Known rows, with every way that one mark hangs from another
{k125 k952}: [-5 -3 -1 -1 7 1 -14 5 1 -1 13 1 3 -6 -5 2 2 -3 -15 -14]
{k210 k510}: [6 -1 2 4 10 -6 0 -7 -7 -6 2 1 0 1 6 -2 4 2 -4 2]
{k210 {k510 {k125 k863 k952}}}: [3 -3 0 8 7 -2 -22 2 -2 10 9 1 -1 -4 6 0 6 -3 -26 -2]
{k762 {k510 k125 {k863 k210} k952}}: [-14 12 1 -12 -11 -8 -25 -3 -4 35 -2 1 -13 3 5 2 -8 -2 -21 -4]
{k210 {k125 k952}}: [1 -5 -2 -4 -1 3 -10 1 -2 16 14 0 1 -2 -3 -3 1 0 -34 -14]
{k510 {k210 k125 k863} k952}: [-7 12 0 26 -2 3 -37 -6 3 37 9 -5 -7 3 0 10 6 3 -35 -5]
{k125 {k863 {k210 k510}}}: [-11 6 2 18 18 -5 -16 -5 -6 -7 4 -1 -6 -2 10 12 10 -4 1 7]
{k952 {k510 k125 k863}}: [6 -4 -1 -7 -8 -3 -10 -2 -5 18 -5 -7 1 8 9 -6 -8 5 -24 9]
{k510 k125}: [7 0 0 -4 -13 3 2 1 3 20 -3 -2 -4 0 2 -9 -7 0 -14 -3]
{k210 {k510 k125 k863 k952}}: [4 3 2 10 -5 -5 -28 -2 -6 39 -4 -2 -4 4 5 -5 -1 4 -25 -4]
{k510 k125 {k863 k210} k952}: [-11 12 2 10 -11 1 -32 1 0 49 -3 -6 -10 1 1 0 -7 0 -22 -14]
{k863 k125 {k210 k510}}: [3 3 2 -5 6 -3 -2 -12 -15 -3 7 -5 -7 0 8 -5 -2 2 -21 -6]
{k210 {k510 k863}}: [0 1 1 12 5 -7 -15 -2 -10 6 -2 -2 0 4 8 1 5 4 -9 9]
{k762 {k510 k210 k952}}: [-10 11 1 -6 0 -12 -19 -5 5 2 8 1 -8 -1 1 10 2 -1 -14 -6]
{k762 {k510 k863 k952}}: [-11 6 -1 -11 -4 -10 -26 0 -6 17 -1 6 -4 4 2 9 0 1 -9 5]
{k762 {k510 k210}}: [-8 9 1 -7 -2 -11 -5 -4 4 -13 8 -1 -8 -1 6 6 1 0 -12 4]
{k125 {k863 k210} k952}: [-21 4 -1 13 17 1 -30 6 0 -4 15 -1 -2 -8 0 16 8 -8 -10 -9]
{k952 {k510 k863}}: [0 -5 -1 -4 3 -5 -11 -3 -8 0 -2 -5 4 7 8 2 -2 5 -11 12]
{k952 {k510 k210 k863}}: [-5 2 1 10 2 -7 -20 -3 -1 -3 4 -13 0 5 9 6 1 7 -22 8]
{k762 {k510 {k210 k125} k863 k952}}: [-12 11 0 0 -11 -11 -32 -3 0 27 7 -2 -10 4 5 9 2 5 -37 -1]
{k952 k510}: [6 -7 -1 -12 8 -5 4 -7 -5 -11 0 -2 5 4 5 -1 -2 3 -6 6]

Rows
[-3 12 1 23 -11 5 -22 -2 7 25 3 -10 -9 1 6 1 -2 1 -28 3] => {k510 k125 {k210 k863}}
[-5 -7 -2 -5 10 -3 -24 3 -6 0 11 -4 7 0 2 4 1 2 -24 -2] => {k125 {k952 {k510 k863}}}
[-9 2 1 0 8 -6 -12 -6 -9 0 0 -8 0 5 9 5 -3 3 -10 6] => {k952 {k510 {k863 k210}}}
[-8 1 -1 10 16 -1 -30 -3 -1 -6 18 -7 4 -2 3 11 5 0 -30 -3] => {k125 {k952 {k510 {k210 k863}}}}
[1 -9 -3 -7 1 -1 -19 -1 -8 17 12 -4 5 3 3 -1 0 5 -43 -4] => {k210 {k125 {k952 {k510 k863}}}}
[3 -6 -4 -8 8 6 -27 -5 -15 4 13 -1 5 3 4 3 -2 2 -34 7] => {k210 {k863 {k125 {k952 k510}}}}
[-3 -1 -4 10 3 9 -27 -2 -7 27 14 1 1 2 0 4 4 0 -36 0] => {k210 {k125 k952} k863}
[4 1 1 10 0 -5 -27 -6 -11 38 2 0 -2 7 5 -1 5 7 -33 -3] => {k210 k125 {k510 k863 k952}}
[-2 2 -2 -15 -8 -6 -8 0 0 7 -1 6 -8 2 8 3 -2 -4 -11 15] => {k762 {k510 {k125 k863}}}
[6 1 2 8 -7 -4 -13 -2 -6 24 -4 -4 -4 5 10 -8 -1 4 -23 6] => {k210 {k510 k125 k863}}
[1 -1 0 -1 -5 -5 -22 -3 -7 -1 6 -14 -1 6 11 1 -3 10 -37 8] => {k952 {k510 k210 {k863 k125}}}
[-1 9 4 6 6 -5 -12 -10 -4 24 2 -3 -9 -2 4 -4 -2 -2 -16 -18] => {k863 {k210 {k510 k125 k952}}}
[-5 3 0 11 -2 0 -18 1 7 11 19 -9 -4 -5 -1 2 4 2 -43 -18] => {k510 {k210 {k125 k952}}}
[-11 -3 -1 11 18 -5 -33 3 3 -16 19 -7 3 -5 4 17 10 -2 -26 0] => {k125 k863 {k952 {k510 k210}}}
[-14 10 1 12 -4 -1 -31 -2 -6 43 2 -5 -7 3 1 6 0 2 -25 -12] => {k510 {k863 {k210 k125}} k952}
[7 3 -1 7 9 2 -32 -11 -18 22 4 3 -2 6 5 2 3 4 -25 6] => {k210 {k510 k952} {k863 k125}}
[1 2 -1 10 5 -1 -15 -12 -4 8 8 -10 -1 7 10 6 2 6 -34 11] => {k952 {k510 {k210 k125 k863}}}
[3 -4 -1 0 3 -3 -27 1 -15 7 10 -3 1 1 6 -3 2 5 -36 -1] => {k210 {k510 {k863 {k125 k952}}}}
[8 -11 -3 -24 4 1 -12 -3 -11 -7 15 -3 6 -1 1 -4 -5 3 -36 -7] => {k863 {k125 {k952 k510}}}
[-12 6 -1 -11 -9 -8 -32 3 -5 0 16 -5 -7 -1 6 6 -1 3 -43 1] => {k762 {k510 k210 {k863 {k125 k952}}}}
[-3 4 -1 -16 -17 -7 -11 1 -3 20 -4 2 -8 5 8 -3 -7 1 -19 12] => {k762 {k510 k125 k863}}
[-10 13 1 -1 -17 -10 -33 1 4 31 2 -4 -12 2 5 4 -4 2 -33 -3] => {k762 {k510 k125 k210 k863 k952}}
[-9 3 0 1 5 2 -10 -3 -3 14 15 -4 -5 -5 -1 1 0 -3 -29 -21] => {k863 {k210 {k125 k952}}}
[10 -1 1 2 5 -5 -11 -11 -8 26 5 2 -2 3 3 -4 4 4 -28 -9] => {k210 k125 {k510 k952}}
[-5 0 -1 3 -12 3 -28 10 1 32 5 -5 -1 -1 0 -4 -5 0 -34 -8] => {k510 {k125 k952} k863}
[-4 -2 -2 4 -2 4 -25 9 4 17 9 -1 -1 -5 0 2 1 -5 -25 -5] => {k510 {k125 k863 k952}}
[-2 2 1 -4 -3 -3 -10 -6 -6 18 -3 -10 -4 6 11 -3 -9 3 -22 2] => {k952 {k510 k125 {k863 k210}}}
